Known rows, with every way that one mark hangs from another
Q242[Q7 Q426[Q166 Q388] Q616]: [-3.139  0.688  0.272 -1.968 -1.515  0.384 -0.129  1.079  0.995  0.447
  1.103 -0.114  0.878 -0.613  3.439 -0.608 -1.610  1.075 -0.552  0.281
  0.868 -2.934 -0.002  1.872 -1.281]
Q15[Q242[Q7 Q426[Q388] Q616[Q166[Q96]]]]: [-3.029  3.183  1.318 -0.601 -1.709  2.110  0.953  1.590  0.492  0.323
 -1.232  0.971  0.947 -0.018  3.623 -0.407 -4.947  1.154 -0.993  0.758
  1.599 -2.267  0.303  0.573 -2.057]
Q426[Q242[Q7 Q616[Q166[Q15 Q96]]] Q388]: [-0.632  4.093  1.779 -2.256 -1.247  1.264  0.596  1.732  0.282  1.259
 -2.022 -0.049  0.502  2.538  1.768  0.259 -3.857  1.636 -1.574  1.110
  1.343 -3.072 -2.092  0.178 -2.182]
Q388[Q426]: [-0.331  1.169 -0.607 -0.797  0.371  0.519 -0.370  1.033  1.777  0.915
  1.956 -0.201  0.605  1.091  1.309  0.059 -0.103 -1.024  0.733  0.141
  0.426 -0.255 -0.413 -1.566 -0.977]
Q426[Q166[Q7 Q96] Q242[Q616] Q388]: [-2.297  2.992  1.326 -1.493 -1.105  0.113 -0.071  1.547  1.143  0.504
 -1.139 -0.869  1.396  2.962  2.667  1.623 -0.833  0.786 -0.438  0.688
  3.036 -4.646  0.011  0.139 -1.625]
Q426[Q166[Q15 Q96] Q242]: [ 1.984  3.797 -0.491 -1.658 -0.343 -0.135 -0.124  1.440  1.019  1.414
 -2.222  0.170  0.708  1.437  1.183  0.753 -0.005  0.129 -1.170  0.659
  0.754 -3.127 -2.731 -2.083 -0.134]
Q426[Q242[Q7 Q616[Q166]] Q388]: [-2.205  1.518  1.166 -2.154 -0.656  0.736  0.038  1.847  0.125 -0.040
 -1.421 -0.709  0.675  1.875  1.946  0.197 -3.789  0.684 -0.599  0.586
  0.929 -2.745  0.790  1.975 -2.920]
Q96[Q166[Q7 Q616]]: [-2.577  1.618  2.199 -0.051 -0.809  1.236 -0.525  1.646  1.479  1.169
  0.727 -0.145  0.687  1.426  0.713  0.198 -1.863 -0.062  0.982  0.677
  0.899 -1.860  0.713  0.715 -2.349]
Q242[Q7[Q166[Q15]] Q426[Q388]]: [ 0.109  2.432 -0.111 -2.150 -0.660 -1.207 -0.113  1.776  0.413  0.826
  1.208  1.350  0.006 -2.447  2.507 -1.234 -1.512  0.433 -0.523  0.984
 -0.406 -2.849 -1.778 -0.201 -2.041]
Q96[Q166]: [-0.356  0.831 -0.271 -0.332 -0.064  0.779 -1.288  1.734  1.072  0.251
  0.322  0.181  0.993  0.826  0.755  0.094 -1.316 -1.252  0.465  0.065
  1.052 -1.978 -0.179  0.143 -0.835]
Q616[Q166[Q7 Q15 Q96] Q242[Q426]]: [ 1.059  4.466  1.532 -2.212 -1.593  1.722  1.035  1.271  0.401  2.846
 -2.014  2.378  0.235  0.395  1.238 -0.015 -4.725  2.387 -0.852  1.510
  1.106 -0.878 -2.675 -2.212  0.321]
Q166[Q7 Q15 Q96 Q616]: [-0.892  4.877  2.477 -0.331 -1.021  0.845  0.284  0.724  1.455  2.388
  1.453  0.823  0.125  1.802  0.988  0.304 -0.821  1.770 -0.442  0.997
  0.699 -0.591 -2.256 -1.689 -1.583]
Q15[Q242[Q7 Q426]]: [-1.585  1.729  0.035 -0.200 -0.837 -0.153  0.584  1.021  0.743  0.242
  0.910  2.196  0.772 -2.800  2.341 -1.481 -1.829  0.017  0.023  0.814
 -1.018 -0.500  0.047 -0.320 -0.882]
Q426[Q242 Q388]: [-0.159  1.971 -0.991 -1.451  0.161 -0.711 -1.165  1.521  0.564 -0.719
  0.035  0.398  0.780  0.618  1.737  0.800 -0.591 -0.379 -0.170  0.307
  1.074 -2.800  0.455 -0.057 -1.958]
Q7[Q166[Q15 Q96 Q616]]: [-0.220  5.035  0.911 -0.462 -0.011  0.536  0.159  1.492  1.126  1.648
 -0.737  0.511 -0.171  1.681  1.421  0.195 -0.562  0.144 -0.604  0.297
  0.401 -1.794 -1.828 -2.655 -2.259]
Q242[Q7 Q426[Q166[Q96] Q388] Q616]: [-3.070  2.026  0.967 -1.600 -1.737  0.690  0.083  1.148  1.108  0.715
  0.439  0.078  1.028 -0.247  3.736 -0.569 -1.740  1.598 -1.072  0.395
  1.099 -3.482 -0.605  0.526 -0.972]
Q426[Q242]: [ 0.216  1.608 -0.799 -1.106  0.449 -0.330 -0.561  1.237  0.682 -0.049
 -0.108  0.638  0.788  0.646  0.867  0.492 -0.397 -0.558  0.004  0.222
  0.235 -1.506  0.037 -0.943 -1.369]
Q7[Q166[Q15[Q242]]]: [ 1.088  3.915 -0.962 -0.221  0.585 -0.632  0.242  1.806  0.842  0.322
 -0.856  1.120  0.382  0.388  1.670  0.179 -0.647 -1.834 -0.027  0.713
  1.118 -1.769 -1.681 -1.576 -1.227]
Q426[Q166[Q15 Q96] Q242[Q7 Q616] Q388]: [-0.825  3.989  1.037 -2.073 -1.415  0.005  0.315  1.492  0.796  1.109
 -1.591 -0.302  0.744  2.041  2.361  0.288 -1.067  1.266 -1.582  0.997
  1.390 -4.379 -2.516 -0.032 -1.165]
Q7[Q166]: [-0.221  1.505 -0.511 -0.829  0.825 -0.787 -0.810  1.695  0.764  0.122
  0.263 -0.032  0.230  0.390  1.716 -0.082 -0.326 -1.447  0.363  0.009
  0.477 -1.753  0.170 -1.153 -1.699]
Q242[Q7[Q166[Q15]]]: [ 0.518  2.567  0.624 -1.490  0.016 -1.486 -0.063  1.533  0.545  1.349
  0.652  0.546 -0.210 -0.518  1.346 -1.256 -0.637 -0.366 -0.141  0.941
 -0.989 -1.497 -2.306 -0.868 -1.319]
Q7[Q166[Q96 Q616[Q242[Q426]]]]: [-1.888  4.429  0.429 -1.254 -0.292  1.238  0.733  1.448  0.532  1.167
 -2.868  1.991 -0.015  0.126  2.447 -0.296 -2.281  0.536 -0.375  0.372
  0.047 -1.853  0.284 -3.399 -1.498]
Q260[Q426[Q242]]: [ 0.251  1.948 -1.040 -1.061  0.165 -0.133  0.098  0.913  0.335  0.458
  0.271  1.703  0.443  0.079  0.870 -0.152 -1.853  0.018  0.017  0.005
  0.501 -0.115  0.135 -2.308 -1.684]

Rows
[-0.450  6.012  0.568  0.577 -0.023  0.628  0.777  1.600  1.175  0.966
 -1.975  1.072  0.105  1.579  2.077  0.370 -0.949 -0.667 -0.549  0.780
  0.886 -2.005 -1.403 -2.783 -2.351] => Q7[Q166[Q15[Q242] Q96 Q616]]
[-1.348  5.705  1.600  0.138 -1.483  0.542  0.395  1.439  1.673  1.216
 -0.958  0.124  0.561  1.781  3.019  1.083 -1.010  0.742 -0.514  1.422
  1.876 -3.465 -1.311 -0.251 -1.676] => Q426[Q166[Q7 Q15[Q242] Q96 Q616] Q388]
[-0.866  4.669  1.305 -2.040 -0.764 -0.632  0.415  1.978  0.363  0.741
 -1.519  0.266  0.393  1.761  2.111  0.014 -1.473  0.465 -1.206  1.083
  1.385 -4.285 -2.163 -1.124 -2.406] => Q426[Q242[Q7[Q166[Q15 Q96]] Q616] Q388]
[-0.595  4.649 -0.129  0.450 -0.300  1.003  0.456  0.993  1.315  0.725
  0.011  1.223  0.305  1.301  1.326  0.404 -0.896 -0.203 -0.230  0.673
  0.736 -0.220 -1.289 -0.799 -1.759] => Q166[Q15[Q242] Q616]
[-3.146  3.369  0.889 -0.365 -1.869  0.926  0.749  1.341  1.411  0.469
 -0.332  0.667  1.565  0.616  4.020  0.872 -1.949  0.738 -0.311  0.818
  3.437 -3.709  0.044  0.193 -1.009] => Q15[Q242[Q426[Q166[Q7 Q96] Q388] Q616]]
[-2.783  2.666  1.262 -1.508 -1.255  0.845  0.806  0.802  0.460  1.099
 -0.529  2.241 -0.123 -1.380  1.927 -1.523 -2.582  1.607 -0.266  0.931
 -1.718 -0.107  0.320 -0.927 -1.038] => Q166[Q616[Q242[Q7 Q426]]]
[-3.122  3.965  1.179  0.128 -1.650  0.852  0.523  1.489  1.575  0.624
 -0.859  0.880  0.995 -0.396  3.858  0.558 -1.677  0.876 -0.025  0.898
  1.457 -3.599  1.095 -0.188 -2.221] => Q15[Q242[Q426[Q166[Q7 Q96 Q616] Q388]]]
[-2.053  1.719  1.357 -1.241 -0.300  0.337  0.701  1.402  2.086  1.640
 -0.982 -1.108  0.801  2.214  1.438  0.556 -0.211 -0.513  1.196  0.675
  0.245 -2.735  0.812 -0.626 -2.667] => Q388[Q426[Q166[Q7 Q616] Q242]]
[ 0.537  4.691  0.814 -2.159 -0.924 -0.416  1.009  1.390  0.137  1.941
 -2.036  2.714 -0.174 -1.548  1.802 -1.547 -2.478  1.146 -1.050  1.259
 -0.794 -2.070 -2.965 -3.342  0.142] => Q616[Q242[Q7[Q166[Q15 Q96]] Q426]]
[-0.750  6.138 -0.143  0.204 -1.154  1.235  0.589  1.125  1.190  1.246
 -1.328  1.308  0.273  1.191  3.136  0.547 -2.276  0.692 -1.081  0.489
  1.927 -1.917 -1.245 -1.986 -1.645] => Q260[Q426[Q166[Q15[Q242] Q96 Q616] Q388]]
[ 0.216  2.826  0.657 -0.019 -0.951  0.132  0.059  1.776  0.998  0.750
 -0.563  1.226  0.797 -0.527  0.875 -0.825 -2.167 -1.073 -0.103  1.340
  0.166 -2.023 -2.061  0.343 -0.467] => Q96[Q166[Q15[Q242[Q7]]]]
[ 0.269  0.842 -1.197 -1.633  0.424 -0.071 -0.123  1.688  1.602  0.783
 -1.330 -0.940  0.945  1.463  1.363  0.511  0.176 -1.646  0.613  0.074
  0.314 -2.700 -0.133 -1.333 -1.154] => Q388[Q426[Q166 Q242]]
[-0.572  4.134  1.409 -1.701 -0.263  0.184  1.493  1.681  1.183  2.002
 -1.452 -0.051  0.473  2.403  1.231 -0.467 -1.062 -0.352 -0.250  1.034
  0.655 -2.808 -2.740 -2.941 -2.135] => Q388[Q426[Q242[Q7[Q166[Q15 Q96]] Q616]]]
[-0.455  3.381 -0.170  0.120 -0.714  1.786  0.257  1.642  1.337  0.516
 -0.700  0.700  1.351  2.500  0.834  0.720 -2.188 -1.215 -0.097  0.715
  3.467 -1.971 -2.050  0.277 -0.572] => Q96[Q166[Q15[Q242[Q616]]]]
[-0.864  4.460  1.447 -1.655 -1.267 -0.126  0.114  1.720  1.043  1.147
 -2.101 -0.112  0.181  0.937  2.367 -0.024 -0.862  1.345 -1.367  1.080
 -0.680 -4.252 -1.525 -0.482 -2.162] => Q426[Q166[Q15 Q96 Q616] Q242[Q7] Q388]
[-0.436  0.866  0.421 -1.609 -0.022 -0.537  0.250  1.581  1.849  1.342
 -0.603 -0.894  1.047  1.371  1.308  0.586  0.008 -1.031  1.057  0.870
  0.612 -2.786  0.005 -0.813 -1.309] => Q388[Q426[Q166[Q7] Q242]]
[-0.678  3.481  0.483 -1.429 -0.201 -1.350  0.113  1.825 -0.285  0.503
 -1.293  1.423  0.046 -0.841  2.591 -0.948 -2.421  0.113 -0.470  0.646
 -0.216 -3.018  0.317 -2.689 -2.886] => Q260[Q426[Q242[Q7[Q166[Q96]]] Q388]]
[-1.222  1.207  0.016 -1.783  0.095  2.126  0.781  1.606  1.212  1.009
 -1.712 -1.168  1.022  3.617  0.900  0.880 -3.072 -0.854  0.532  0.074
  1.906 -1.342  0.238 -0.532 -2.434] => Q388[Q426[Q242[Q616[Q166]]]]
[-1.904  0.706 -0.729 -1.464 -0.747  1.243  0.099  0.924  1.363  0.782
  0.462 -0.033  1.169  0.621  2.441  0.118 -1.154  0.482 -0.169 -0.342
  1.811 -1.645 -0.356  0.302 -0.593] => Q242[Q426[Q166] Q616]
[-2.260  1.835  0.959 -2.027 -0.918  0.955  0.682  1.479 -0.205  0.656
 -0.950  0.338  0.355  1.348  2.086 -0.430 -5.292  1.284 -0.444  0.459
  1.155 -1.344  0.913  0.679 -3.226] => Q260[Q426[Q242[Q7 Q616[Q166]] Q388]]
[-0.557  4.163 -0.076 -1.259 -1.384  1.394 -0.155  1.202  1.370  1.485
 -0.274  0.601  0.332  0.100  3.024  0.426 -1.022  1.717 -1.232  0.308
  0.932 -3.266 -1.848 -0.973 -1.489] => Q242[Q426[Q166[Q15 Q96 Q616] Q388]]
